Each row was made from one small tree. The marks that hang from a mark follow it in brackets, in alphabetical order. Every link used is in the known rows. Write each row's tree.
Known rows:
L(N(C) Z(A W(R))): [ 27.8  39.3 -36.7 -27.5  16.1  -1.1  -0.4  13.1   7.4  -5.4  13.8  58.3
   1.1  34.1  -5.0   1.9  -3.4  34.1 -24.5  16.8 -17.3 -17.5  12.7  48.8
 -17.7]
L(N(C(R))): [ 12.5  36.3 -11.8   9.1  15.2   9.1 -14.1 -15.8  -4.0 -20.8   4.6 -26.5
  11.2  -2.6 -32.9  -5.8 -22.4 -20.7 -15.9   2.2  38.7  13.3 -11.7  16.3
   1.5]
Z(W): [ -1.7 -30.6   6.1  22.4  11.8  -0.4  -1.7  10.5  -8.3 -15.4   6.3  44.8
   1.3   4.1  23.3  16.5 -18.7  -5.9  15.5   0.2 -19.3  22.9   3.1 -28.9
  16.6]
R(W(N(C L(Z)))): [  3.1  34.3  33.2  16.3 -11.8 -13.1   7.0 -15.9   4.9 -18.9 -19.1 -44.3
  16.3  18.1  30.1  -1.0  43.8 -22.0  -6.3  15.1  18.2  19.4   5.1  29.3
  -1.2]
Z(A W(N(C L) R)): [ -5.2  23.4 -25.5 -19.0  -3.1 -16.2  21.3  -0.8   6.1   4.4  11.6  51.1
   2.6  28.1 -15.2   9.7  23.3  21.2  15.7  -1.1 -12.8  -9.0  -1.4 -25.6
   1.7]
N(C L(Z)): [ 21.2  57.5  -1.0  19.6 -23.1  -4.0  14.1 -18.2   4.9 -19.6   8.0 -39.5
  23.4   4.4  26.6   2.0  18.2 -29.4 -16.8   9.3 -30.4  25.8   4.7  18.4
  26.0]
A(N(C)): [  4.7  30.4   6.2   7.1  19.2  -7.5 -10.8 -14.7  -9.0 -20.8  -6.0 -48.1
  19.3  -8.3  25.3  10.4 -17.5 -29.2  13.1  -3.3 -43.1 -17.7  -5.7 -14.3
 -17.7]
A(N(C L(Z))): [ 19.4  55.1   8.5  12.0 -23.9 -10.5  10.9 -16.6   0.0 -20.5   4.3 -50.8
  28.6  -5.2  22.8  -0.8  19.1 -29.0 -14.0   3.4 -51.6 -15.0   3.8  27.3
 -23.3]
W(N): [-13.2 -39.0  -0.3  28.2  24.1  -8.9 -14.2  -8.6 -13.3 -22.1   4.2 -33.1
   1.8  14.1  14.7  22.5 -15.6 -17.3  40.1  -3.1  22.7  14.1  -5.6 -16.4
  -3.6]
W(N(C(Z) L) R): [ -8.5  37.9  -9.8  15.1   6.4  -7.1  -2.3 -34.1   2.5  32.0  11.3 -26.5
   6.5   9.4  17.3  -0.2  15.9 -30.5  24.8  -7.2  -3.0   8.2 -19.1 -11.7
  10.0]
N(C L(Z(W))): [ 23.0  47.5   0.9  14.2 -24.6  -4.4  22.3  -5.9   8.6  -9.8  12.7  39.5
  18.1   7.1  20.7  -0.3  19.7 -18.5 -22.5   9.7 -34.9  23.8   9.2  11.2
  23.0]
C(N R(W) Z(A)): [-16.6 -44.4  16.1 -35.5  31.2  18.4 -28.1  25.4  -1.2  22.5 -24.9  -0.3
 -28.6 -34.1 -12.6 -23.2 -18.6  38.2  -5.2  -4.5  15.1  -8.4   2.7  -9.7
  34.9]
P(N Z): [-22.3 -88.0  -6.8  31.8 -46.4   3.9   9.7 -16.8   8.4   3.7 -11.3 -18.7
 -14.6  30.2   0.0  29.1  -9.1 -22.5  13.0  -3.2  -9.4  28.5  -3.5 -12.1
  -4.8]
N(C(R Z(A)) L): [  1.6  34.7 -19.3 -29.4 -11.8   9.8  11.1  -0.6  10.0  39.0   5.0 -18.8
   1.1 -25.1  -8.6 -19.3  -2.6  12.2 -17.2  -5.1  33.1   3.7  -4.8 -26.7
  30.6]
A(N(C(Z) L)): [  6.3  42.4  12.6   6.7 -12.4  -1.9   4.3 -19.4   1.5  29.5   2.4 -42.7
  19.2 -27.1  51.9 -12.7   4.8 -31.4   4.7  -7.0 -32.3 -14.0 -10.4 -11.9
 -14.5]
Z(A(N(C L))): [  7.1  38.4  -4.1 -21.7 -20.2 -11.5  19.5   2.8   3.4  -7.4  -3.4 -43.6
  21.7  -9.2  24.2   0.9  10.5   9.7   0.8  -2.4 -38.3 -27.9   2.8 -20.7
 -20.9]
P(N): [-16.0 -44.1  -2.5  28.3 -25.3   1.8   1.0 -10.4  -2.0 -16.3  -6.5 -24.4
  -1.7  19.3  16.7  23.8 -13.4 -21.4  13.7   0.1 -24.4  27.9  -1.4 -14.3
  -5.0]
W(N(C(Z(A))) R): [-10.7  14.0 -33.6 -27.1  44.8  -5.3 -17.6 -10.3   2.6  37.9   3.8 -18.8
  -7.9  16.6  15.8   5.0 -16.8  15.3  27.5  -3.9  14.8 -18.8  -5.1 -16.1
   4.4]
L(N(C(R)) Z(A W)): [ 28.3  24.4 -32.4 -35.3  10.2   9.5  -0.9  18.4   8.4  -7.6  12.6  58.2
  -0.8   8.6 -44.5 -11.4 -15.3  33.8 -42.3  13.4  43.5 -13.1  12.8  45.4
 -13.4]
R(W): [-11.8 -25.7  41.5  22.6  12.3  -1.1 -12.1   8.1  -9.4 -24.7 -29.8 -37.8
   2.7   1.1  44.5  13.3   1.8  -8.2  12.8   8.1  -4.4  28.9   3.5 -17.2
  16.5]
A(N(L(Z(W)))): [ 13.1 -11.5  16.8  19.0 -31.0  -9.4  16.3   9.8  -3.8 -16.3  12.9  31.7
  12.4  -3.0  16.3   3.5  17.7  -6.3  -5.6   1.3 -48.3 -17.2   9.7  22.6
 -38.9]
P(R Z): [ -8.7 -21.2   7.2  35.8  -0.9   4.3   7.1 -14.3   4.1   1.3 -11.2 -22.2
 -29.6  25.4  24.0  25.1 -13.1 -27.0  19.0  -4.0  30.2  28.5  -2.8 -13.5
  22.8]
N(C): [  4.4  34.3  -1.3  15.3  18.6  -1.5  -7.0 -15.9  -3.4 -19.6  -2.1 -38.4
  16.1   1.8  29.0  13.4 -17.1 -28.6   7.3   2.1 -22.3  23.6  -4.0 -23.4
  32.0]
L(N(C(R)) Z(A)): [ 25.9  34.2 -32.7 -30.3  12.1   9.0  -7.7   6.8   6.0 -15.5   8.0 -19.4
   6.1   6.7 -37.1  -9.6 -16.8  23.7 -38.4  12.7  49.1 -11.4   9.5  52.1
 -12.6]

Which tree is each row?
[-11.9 -32.9  16.1 -15.5 -17.9  -3.4   8.2  20.1   2.5 -14.8 -16.6 -24.0
  -9.3   9.8 -34.9  -3.8  33.6  35.3  -9.4   8.8  70.3  -2.1  11.2  26.1
 -16.4]	C(R(W(N(L(Z(A))))))
[ -4.4 -30.9 -13.4  21.1  26.8 -10.5 -12.0  -1.2  -9.2 -17.8  17.1  51.0
  -9.2  37.4 -18.4  21.8  -2.7  -2.4  22.6   3.8 -11.9  -1.6   4.2  24.7
 -15.3]	L(Z(W(N R)))
[ 33.3  27.3 -26.2 -28.2   9.4   0.0   4.8  19.5   9.5  -6.7  10.0  51.5
   7.6  20.6  18.4  -3.8  -8.2  32.3 -32.3  19.0  12.2  -9.2  19.3  44.1
 -15.9]	L(N(C) Z(A W))
[-27.6 -47.9  31.1  15.7  25.0  -2.2 -20.7   0.3 -11.6 -25.2 -24.8 -31.2
 -10.6   3.7 -30.8   6.8  -0.4  -6.6  20.4  -0.6  66.7  14.2  -7.0  -9.1
  -6.9]	C(R(W(N)))
[ -5.4 -19.6  -6.3 -22.2 -12.3  -5.3  14.0  22.7   1.2  44.3  10.5  52.1
  -8.8  -7.9  17.3  -4.4   8.8  34.8  12.8  -9.4 -47.0 -42.2   0.3 -18.4
 -36.8]	C(Z(A(N(L)) W(R)))
[ -6.8 -10.3   1.9  19.8 -14.0   8.6  -2.5  -8.4  -8.0 -28.0  11.1 -12.4
  -1.7 -27.5 -51.0  -9.7  -0.7 -16.4  -1.6 -14.3 -29.4  19.7  -8.9 -13.0
  44.9]	C(N(L) R)
[  7.1  47.1  13.3  14.7 -19.4 -10.5  11.9 -17.6  -2.7 -16.8  -1.1 -48.4
  28.5 -13.7  25.6   3.0  13.1 -32.8   4.0  -4.8 -48.6  -9.3  -8.4 -14.8
 -15.7]	A(N(C L))
[ -8.9 -39.4 -21.7 -31.0  32.5  18.4 -25.0  15.1  -3.8  24.9   5.0   3.6
 -24.6 -33.2 -27.4 -17.3 -40.3  29.2  -0.5 -12.5   4.9 -12.9   0.6 -15.7
  39.9]	C(N R Z(A))
[-17.7 -45.4  27.6 -36.0  21.0   8.4 -20.3  29.2  -6.1  27.7 -30.1 -27.4
 -17.2 -30.0   2.0 -14.9 -15.3  37.1  -0.4  -3.4  34.6 -40.7   1.4  -8.4
 -36.7]	C(R(W) Z(A(N)))
[ -2.1 -47.4  -3.0 -29.5  18.5   1.5  -5.0  33.1  -2.4  39.8   2.1  49.2
 -10.6 -17.9  42.9  -1.6 -27.0  36.4  14.0  -5.5 -11.9 -42.8   7.3 -22.8
 -36.6]	C(Z(A(N) W))
[ -4.0 -25.7   2.9   6.9  -8.1  17.0  -1.8   2.4  -0.4  27.0  18.1  72.0
 -16.3 -40.3 -31.5 -26.9  -6.6  -5.1  -6.1 -15.6 -16.5  12.6  -8.9 -17.8
  42.9]	C(N(L) R Z(W))
[-24.7 -44.7  20.5 -21.1  -6.3   3.3   1.0  16.9   2.6  34.0 -20.1 -18.2
 -17.5 -11.3  -7.5 -14.9  21.6  32.1   7.5  -2.8  90.2  -0.6  -1.6 -13.0
  -9.1]	C(R(W(N(L))) Z(A))
[ 16.1  39.2   3.2  -0.6 -24.9  -0.8  14.1  -5.5   3.0 -14.0  12.4  34.3
  13.2 -14.9 -45.8 -14.0  12.2 -16.8 -28.0  -0.8 -23.1 -22.1   0.8  22.7
 -25.7]	A(N(C(R) L(Z(W))))
[ 18.5  -8.3 -12.9  20.7  10.5   0.4 -10.5   7.1  -6.0 -19.5  20.8  54.9
  -1.8  30.8  -4.6   9.5  -5.1   3.3  -7.2  11.6 -21.1   2.7   5.9  55.9
 -24.1]	L(N Z(W(R)))
[ -1.4  18.2 -16.2 -35.8  19.2  -0.1  -7.0   5.9  -4.2 -12.4  -6.0 -34.2
   5.7 -17.3 -38.0  -0.8 -26.4  16.6  -4.1  -6.5   0.3 -41.5  -1.0 -17.8
 -20.9]	Z(A(N(C(R))))
[ -9.5 -31.6  -5.7   5.3  31.5  19.2 -33.0  -6.0 -10.2  14.2   8.5  -4.1
 -18.0 -37.5 -25.5 -16.7 -37.6 -13.3   6.1 -15.0  -5.5   5.5 -10.3  -9.9
  43.7]	C(N R Z)
[ 18.7 -15.5 -29.9 -15.0  10.7  -1.6  -2.2  27.1   0.2  -8.8  17.7  63.0
  -7.1  33.6  -6.0   7.7  -4.9  46.9 -12.4  13.7  -9.4 -16.3  15.7  49.9
 -29.1]	L(N Z(A W(R)))
[ -5.7  14.5   0.5  26.0 -73.0   1.9  49.7 -30.5  29.5  24.5 -11.6  58.3
 -25.2  41.5   8.4  12.1  30.1 -36.1 -11.3   0.4   0.5  35.4  -4.8 -13.6
   6.3]	P(N(C L) R Z(W))
[  0.4  26.7  -2.7  -4.3  31.6  -1.8 -15.5  -9.9  -2.4  34.6   4.9  42.6
  -0.2  -7.5  19.7  -2.3 -18.8 -16.8  13.8  -6.8 -61.0 -33.4 -10.6 -12.4
 -22.2]	A(N(C(Z(W(R)))))
[-18.6 -27.5  44.4  30.1 -13.7 -11.8   6.4  -3.2  -6.1 -20.2 -21.6 -38.8
   4.5   9.5  32.6   8.5  36.0 -11.8  23.5   3.7  28.4  27.2  -3.7 -12.9
  -6.6]	R(W(N(L)))
[  8.5 -21.5 -18.3 -23.8 -19.5   8.5  11.9  26.3   3.8 -12.7  18.0  72.2
 -14.0 -14.2 -61.0 -16.5   5.0  38.3 -29.0  -3.2 -24.4  -7.1  15.6  17.3
  29.2]	C(N(L(Z(A W))) R)
[ -8.7 -86.5  -6.6 -18.1 -10.3  -4.4  12.6  25.3   3.9  14.7  -4.4  46.2
 -13.9   6.7  -1.3  19.7 -15.4  34.6  12.8  -6.7 -14.0 -36.2  10.0 -23.3
 -35.9]	P(Z(A(N) W))
[ -5.7  41.9  36.4   9.6 -19.7   2.1   9.1 -10.4   3.4 -17.5 -24.6 -36.4
  10.4 -13.9 -17.0 -10.5  27.4 -20.5 -17.4   3.7  13.7  32.7  -8.5 -17.4
  31.5]	N(C(R(W)) L)
[  1.4  46.8  -2.0  15.2 -19.4   3.4  11.3 -20.7   1.1 -15.8   5.7 -32.9
  16.0 -12.5 -34.2  -4.1   6.2 -29.2 -11.0  -4.8   4.5  27.7 -11.3 -22.1
  35.4]	N(C(R) L)
[-10.2  12.1 -11.7   8.1  31.3  -2.1 -16.3 -23.6  -8.0 -19.6   2.9 -31.1
   4.4   3.3 -45.4   7.9 -18.6 -27.8  15.9  -6.2  47.9   8.5 -13.6 -16.3
  10.6]	W(N(C(R)))
[  2.4 -24.4 -14.8  -3.1 -18.0 -11.2  15.0   9.6   1.2 -12.1  11.7 -29.6
   3.7  20.0  11.2  12.2  19.1  23.4   8.2   5.1  28.3  -1.3  15.0  18.7
 -13.6]	W(N(L(Z(A))))
[ -5.6 -20.2  39.0  27.7 -17.4 -12.1   5.0  -0.1  -1.4 -23.5 -16.1 -39.5
   5.0  17.7  29.1   5.3  41.2  -9.1   7.4  11.6  27.9  20.2   7.9  30.6
 -14.1]	R(W(N(L(Z))))
[ -6.1  30.8  28.3 -34.7 -20.0  -3.9  12.8  11.9   3.7 -10.0 -31.0 -39.5
   8.7 -20.8 -22.0 -15.1  26.5  21.0 -17.0   0.0   4.8 -28.7   1.4 -13.2
 -25.3]	Z(A(N(C(R(W)) L)))
[ -2.3 -43.6 -12.5 -22.4  18.8   5.8  -1.9  28.8   1.2  41.0   6.9  58.3
 -13.9  -7.7  45.4   1.1 -26.2  35.6   9.8   0.6   8.9  -0.8  10.2 -32.8
  13.7]	C(Z(A W))
[  4.1  26.0  25.1  -3.8  22.1  16.2 -24.7  -6.7   2.9  22.1 -22.6 -23.6
  -1.7 -17.3   8.9 -26.7  -8.7 -10.6 -23.0   8.1  67.0  11.7 -11.4  24.5
  -1.3]	L(N(C(R(W) Z)))
[ -1.0  27.2  -9.1   0.0  27.4  13.6 -19.2 -16.7  -0.5  24.5   3.4 -24.3
   0.9 -24.2  -6.4 -11.5 -33.2 -25.9  -6.0  -5.0  26.7  14.7 -12.7 -18.0
  34.7]	N(C(R Z))
[ -4.4 -10.4  -1.8  14.3  -1.4   6.4  -3.1  -3.1  -1.8  28.3  19.3  73.0
 -14.8 -14.8   5.5 -11.6   5.4  -5.6  10.8 -12.6 -78.5   9.0  -7.2 -14.2
  40.4]	C(N(L) Z(W(R)))
[ -4.4  -4.2  -8.0  34.1 -10.3 -12.6   3.5 -16.9  -6.8 -21.5  16.9 -27.8
   4.8  32.6 -11.1  16.4  25.1 -16.8  19.8   0.7 -12.7   7.0  -1.2  30.5
 -10.4]	W(N(L(Z)) R)
